What can hang from each mark:
pazi: buko moto
fami: gered kituv
nafadep: busi zalarok
zive: buko
dapek: zalarok
vepag: buko zofevog
kituv: buko fami
busi: nafadep
zalarok: dapek nafadep
moto: pazi
mibu: buko dapek
buko: kituv mibu pazi vepag zive

Each row was made from one small tree. Brackets hold a mark, then the marks that hang from it, in alphabetical order. Every link used is in the known rows. Write each row's tree.
Known rows:
{kituv {buko mibu} fami}: [-10  14   5   6  -3  19  -1  15   4  -2   6   4  18   9   9   1 -10 -11
  -6   1  10  16  -3  10  -5   1   0  -1   3   5]
{pazi {buko {vepag zofevog} zive}}: [  4  -9   8   3   4 -24   8   0   0  12  -6   8   9 -15 -13   1  -6  -1
 -13  10  -7   7   9  -7  -5  -3   9   2  11  22]
{dapek {zalarok nafadep}}: [ -5   0 -10 -10 -22  -5   4  -4  16  12   9 -28  28   4   7 -17   8  -6
   6   0  40 -10   6  13  28 -32  20   4  -1  16]
{pazi {buko mibu zive} moto}: [ -5 -12   8  15   1   8 -32  -9 -22   3  -5  15  -7   4 -20  12  -4 -10
  16 -15   0   8   3   1   4   5 -16   8   2  10]
{fami gered {kituv {buko pazi}}}: [  0  -7  -2  -2  10  21   9   7  14 -32   8 -12 -12  14   6  -8  -4  15
  -3  -6   1   8 -15  19  -1 -20 -14 -24  -5  13]
{mibu {buko kituv {pazi moto} zive} {dapek zalarok}}: [ 10 -11  -7  11   4   2 -17 -18 -17  18   0 -13 -25   3  -4   5  19  19
  15 -14   2 -15  -2  -9  19   3 -11  -8 -13 -26]
{kituv {buko vepag} {fami gered}}: [  6  15  -1   4  11   7  21  24  20 -14   8  -5  10   0  19  -2  -4   7
 -10  10  -3  22  -5   6 -18 -25 -14 -21   8  12]
{buko {kituv {fami gered}} {mibu dapek} zive}: [ -3   7   7  -1  16  32  26  12  19  -4  -6  11 -16  -6  22   1  16   7
  31  -2   8   4 -11  -2 -17   2 -32  -5   9 -23]
{kituv {buko pazi}}: [  2  -3  -3   8  -3   2 -14   2  -5 -11  16 -11   0  14  -9  -3 -10  -3
 -21  -6   0   6  -5   9  10   0   9  -8  -4   3]
{pazi buko}: [ 10   7  -8   3   0  -8  -9  10  -6  -7  10 -13   4   2  -7  -3  -7 -10
   2  -2  16   9  12  16   9 -12  -2  -9   9  26]
{buko kituv mibu {pazi moto} {vepag zofevog} zive}: [-11 -22  16  10   5  -4 -22 -23 -16  -2 -18  34 -15  -5 -22   9  -5   0
  -6  -5 -37  -8 -13 -20  -6  30   0  17  -9 -19]
{dapek {zalarok {nafadep busi}}}: [ -7  -2 -16 -16 -24  -2   4 -15  19  18  13 -39  44  -3  10 -22  16  -2
   9  -1  47 -20   6  16  32 -41  23  11  -7  21]
{moto {pazi {buko kituv {mibu dapek}}}}: [ -5  -2   0   6  13   4 -27  -7 -23   1  -4  15 -12   6  -3  -1   4  -6
   1  -7  -8  -2  -5  -1  14  21 -25  22   4  -1]
{nafadep zalarok}: [  6   7 -15  -9 -14  -5   5   8  13  -4  16 -21  17   3   2 -19   1  -7
   6  -9  27  -4   5   7  17 -22  12  -4   1  14]
{vepag {buko {kituv fami} {pazi moto} zive} zofevog}: [  2 -13  12   9  24  11 -13 -20   1 -12 -10   4 -16  -2 -16  16  -8  12
   3   1 -23   6  -3  -3 -14  25 -11 -15  -6 -13]
{buko kituv pazi vepag zive}: [ 12  -9   6   7   5 -12   4  -6   2  -8   4   6  -9  -3 -12   8  -4   3
  -6 -10 -22 -12  -6  -8  -6  17   7  -9  -3 -21]
{mibu dapek}: [  4  15  -7 -10  -5  -1   0  15   1   1   1 -12  -7  -3  21 -15   8  -8
  -2   0  23  13  10  -1  17 -16   6  -6   8   1]
{zive {buko {kituv fami} vepag}}: [  8  27  -3   0  14 -11  18  16  12 -11   4  -3   3  -8   4   7 -20 -10
  -6   3 -13   3   5  18 -22   9  -8 -16  -2   6]
{nafadep busi {zalarok dapek}}: [  0   5 -28 -22 -26 -11   3  -5  29  15  24 -31  40  -4   6 -28  12   5
  14  -3  52 -24   7   8  29 -41  17  14  -7  25]
{zive {buko kituv}}: [  7  15 -11  -2   7  -6   3  10   2 -16  17 -19 -13  -2 -12   0 -13 -16
   2  -6   1  -9   5  22  -1  10   4 -11  -8   7]
{pazi buko moto}: [  8   4  -8  10   8  -4 -34   2 -18  -8   4  -9  -8   2 -13   0  -8 -10
   5  -9   7  15  11  13  16 -11 -13 -11   3  26]
{mibu {buko kituv vepag} dapek}: [ 15  18 -12  -6  -1 -16   9  16 -10  10   5 -11  -9  -7  19  -3  11   2
  -4   6  -4  -7   8 -10   0  -3  10  -8   0 -10]
{vepag buko zofevog}: [ -2  -1  -2 -15  -9  -7   2   1   3 -11  -2 -12   4   0  -1  -5  -4  -3
 -12  16   6  10  12   0   2  -6  24   0   4  16]
{vepag {buko kituv} zofevog}: [  1   2  -4 -10   2  -5   3  -2   5 -14   5 -18  -4  -3  -9  -1  -6  -2
  -6  12  -3  -5   7  -1  -1   9  22   1  -2   5]
{busi nafadep}: [  1   0 -13 -10  -9  -2  -1   6  14   4  12 -20  16   2   6 -16   8 -13
   9   3  27  -6  10   9  16 -19  14  -7   4  13]
{moto {pazi {buko {kituv fami} mibu vepag zive}}}: [  0  -8  18  19  22   0  -6  -7  -7   3  -9  33   8  -5 -10  20  -9  -1
   2  -5 -31   1  -8  -4 -18  30 -30   5   7  -3]
{vepag {buko {mibu {dapek zalarok}} pazi zive} zofevog}: [-22 -24   9 -15 -23   9   1 -30  -6  16 -26  16   4  15   4   0  12  16
  -7  10   5  -3  -5 -19   5   3   8  40  -2 -15]
{vepag {buko zive}}: [  6  -6   3  -6  -8   2   6  -2   5  -7   5 -12  -1   3  -3   9  -1   0
   4  -2   4   6  10  -4  -4  -3  16  -8   3  -2]
{pazi {buko {kituv fami} mibu {vepag zofevog}} moto}: [ -8   9   7  12  18  -3 -21  -4 -13   1 -19  25   6  -8  -8   8 -15  -6
   0   9 -21   9   0  -1 -13  16 -22  12   3  16]
{kituv {buko vepag}}: [  3   9  -2   3  -7 -12  -2  12  -1  -1  12  -8  12   3   3  -2 -10  -6
 -28   3  -5  11   4  -4   2 -11  20  -2  -2  11]
{mibu {buko kituv vepag}}: [ 18  13 -11   0  -3 -20   8  15  -7  -2  14 -13  -1  -7   2   2   1  -3
  -2   3 -10 -13   8   0  -4   1  17 -18  -2  -2]
{kituv buko fami}: [  4  19   0   7   7   9   4  20  11  -4  15 -16  14   2   9  -2 -11  -6
 -10   1  14  21   4  13   1  -9   3 -22   4  11]
{zive {buko kituv {mibu dapek}}}: [-11  16  -7  -9  -1   7  -1   5 -10  -3  -1   3 -15   4   5  -2  -4 -15
   4  -4   1  -7  -1   9  -2  17  -6  20  -7  -7]
{kituv {buko pazi {vepag zofevog} zive} {fami gered}}: [ -1 -13  14   9  17   5  26   5  20  -6  -5  14   3  -5   2   1  -3  19
 -19  14 -21  16 -15  -3 -25  -7 -12 -16   6   1]
{fami gered}: [  9   5  -9  -7   0   7  11  20  14 -24  10 -15 -10  -2   8 -13   7  -2
  12   1  17   8   1  14   4 -28  -6 -22   8  11]

Which tree is each row?
[-11 -19  12  12 -11  14 -11  -9  -8  -2   7  14   1  16 -16   9  -6  -3
 -10 -11  -7   0 -13  -2  -1  16   8  10  -6 -12] -> {kituv {buko mibu pazi zive}}
[-19   1   1 -22 -17   7  -1  -3  -8   4 -20  10   1   8  17  -7   5  -3
  -8  18   7  12   6 -13   1   0  15  31   6   2] -> {vepag {buko {mibu dapek}} zofevog}
[ -7  -9   7   1  -1  13  -4 -10  -8   2  -6  17 -19   6  -1   3   8   0
   8 -13  -5 -10 -12 -10   2  25  -6  14  -2 -33] -> {buko kituv {mibu dapek} pazi zive}
[-16  -3   7   0 -21   2   4  -9  -3  32  -8  11  17   9  14   1   9   6
 -16   0   5   2  -7 -26   7 -10  12  36  -4 -13] -> {kituv {buko {mibu {dapek zalarok}} vepag zive}}
[ 13   8  -2   2  18   5  19  11  18 -28   0   5  -7   1   9   0  -3  12
   4   3 -17   2 -11  11 -20  -4 -28 -25   4  -8] -> {buko {kituv {fami gered}} pazi vepag}
[ -8   0  -3  -1  -3   5  -8  -6 -13 -20   5  11 -13  14 -20   7 -16 -14
   0 -10 -14 -16  -9  22  -8  29  -7  11 -12  -7] -> {zive {buko kituv mibu pazi}}
[ 14   6   3   6  25  19  29  17  30 -17  10 -11 -14 -12   5   2   6   7
  29  -3   7   2  -5  11 -15  -5 -23 -37   7 -10] -> {buko {kituv {fami gered}} zive}
[  4   7  -1  -6   3 -21   8   8   7  -4   0  -4   1 -17  -4  -9  -6  -7
 -15  11 -10  -5   3  -8   2   4  21  -1   2   6] -> {buko kituv {vepag zofevog}}
[ 19  -1  -4   6   3  -4  11  10   0   3  21 -20 -12 -10 -10   6   8  -1
  18  -7   3 -18   7   3  -1  10  15 -28  -3 -10] -> {mibu {buko kituv zive}}
[-13 -22  18  -3 -14  -8   3 -10  -6   3 -19  35   6  -3 -10   2  -3  -1
 -16   6 -19  -1  -8 -15  -9  13  14  19   4  -8] -> {buko mibu pazi {vepag zofevog} zive}
[ 14  13  -6  -4  16  -6  35  24  16  -9   2  -6  -1 -18  13  -5   6  12
   6  23  -9  -2   0   7 -25 -10 -10 -30   9   8] -> {mibu {buko {kituv {fami gered}} {vepag zofevog}}}
[ -3   1   6   5   4  -4   0  -5 -13  16 -10  21  -3  -1   1  10   2  -1
   3  -4 -12  -5  -2 -17  -8  16 -10  27   5 -10] -> {pazi {buko kituv {mibu dapek} vepag zive}}
[  6  14  -3   6  13  20  17  24  21 -17  15 -16   3   3  14  -6  -1   4
   2   5  13  20  -4  18  -9 -23 -16 -28   7  12] -> {kituv buko {fami gered}}
[ -5 -12  13  12  11  25 -22 -21 -10 -16 -11  20 -13  15 -12  26  -9   6
  15 -13 -25   2  -9  -2 -19  32 -22   1  -8 -26] -> {vepag {buko {kituv fami} mibu {pazi moto} zive}}
[-12  -5   7 -13 -17  15   2  -5  -7   6 -12  10  -4  11  15   8   9   1
   5   1   6   8   4 -17  -5   3   7  23   5 -17] -> {vepag {buko {mibu dapek} zive}}
[-14  -8  12  -4  -5 -10   3  -4 -12  24 -24  31   7  -9   4   0   4  -1
 -11  12  -6   9   3 -20  -6   3   0  33  12   8] -> {pazi {buko {mibu dapek} {vepag zofevog} zive}}
[ -6  -8  15  -3   6  -5  20   4  16   6  -5   0   8 -14   3  -2  -9   7
 -23   6  -9  10  -3 -13  -4  -8  24  -7  -4  14] -> {fami {kituv {buko {vepag zofevog} zive}}}
[ 10   5 -15  -5 -10 -17   3  -5 -11  15   0 -10  -2   8  13  -4  14  17
  -8   3  -3 -18   1  -7  10  -6   4   3  -7 -16] -> {mibu {buko kituv pazi vepag} {dapek zalarok}}
[ -9   1 -21 -21 -26  -8   1  -7  27  20  19 -30  40  -8  10 -23  15  -2
  11   5  52 -20   8  14  28 -38  25  11  -6  25] -> {zalarok dapek {nafadep busi}}
[ 15  -2 -11  12   7  -2 -28  -3 -24 -14  12 -12 -26   6 -16   5   1   1
   8 -12 -12 -11   0  10   8  12  -5 -25 -12  -9] -> {mibu {buko kituv {pazi moto}}}
[-13   9  -6 -14 -24   7  -4   0  -2  14 -10  -2   9  10  20 -14  13  -3
   5   0  32   1   3  -5  25 -20   3  26   3  -4] -> {buko {mibu {dapek zalarok}}}
[ -6 -17  11   2 -13  10  -6  -7  -7  -6  -4  19  -3   9 -11   5  -1  -6
   5 -12  -1  -3  -7   1  -1  12   2   5   1 -13] -> {buko mibu pazi zive}
[-15 -10  13   4   3  -6 -21 -12 -24  23 -30  33  -6  -8  -2   3   3  -1
  -7   6 -13  16   1 -24   0   3 -11  32   6   8] -> {pazi {buko {mibu dapek} {vepag zofevog} zive} moto}
[-11  -1  -3   2  -9   0 -32 -24 -22   7 -22  19  -9  14   5  -1   6   7
  -4  -9 -13  -7 -13 -17  16   4 -14  33 -12 -23] -> {buko kituv {mibu {dapek zalarok}} {pazi moto} vepag}
[-26   6  -7 -20 -31  -8  10 -11  -1  26 -16   6  27  10  22 -10   4  -8
  -8   8  15  -8   1   3   4 -20   7  47  -5   9] -> {zive {buko {mibu {dapek {zalarok nafadep}}} vepag}}
[  9  -9  -4  -3 -18 -15  11  -7  -9  26  -8   0   4   4  14   1  19  20
  -7   2   3  -7   3 -14   6 -15   5   0  -1 -16] -> {mibu {buko pazi vepag zive} {dapek zalarok}}
[ -2  -9   6  20  12   9 -32 -13 -20  -1   2  11 -15   1 -27  16  -5  -9
  22 -19  -9  -5  -2   0   2  21 -18   8  -4   0] -> {pazi {buko kituv mibu zive} moto}
[ 14 -16   1  13   1   0 -21  -4 -22  -1   5  -3 -20   2 -15   9   6   4
  10 -13  -6   0   3   2   5   3  -3 -27  -6  -7] -> {mibu {buko {pazi moto} zive}}
[  2  21   1  -5  18 -16  23  13  13  -6  -3   1   5 -18   0   0 -20  -9
 -14  16 -16   2   5  13 -22  12  -1 -10  -1  13] -> {zive {buko {kituv fami} {vepag zofevog}}}
[  3 -10   6  -5   5  -3  10  -8   9  -5   4 -12  -8  -8 -14   6  -2   2
   1   7  -7  -8   5  -9  -6  17  23  -2  -2  -5] -> {vepag {buko kituv zive} zofevog}
[ 13   6   5  25  33   8 -16   0  -1  -1   5  -6 -11  -9 -16  16  -9  -1
  21 -14  -2   9   5  11  -3  12 -30 -26   2   6] -> {pazi {buko {kituv fami} zive} moto}
[ 13  -6   9   7  13 -13  23   3   5   7  -3   9   1 -15  -4   9  -1  12
  -5  11 -23  -9  -2  -4 -23  20   3 -25   2 -12] -> {mibu {buko {kituv fami} pazi {vepag zofevog} zive}}
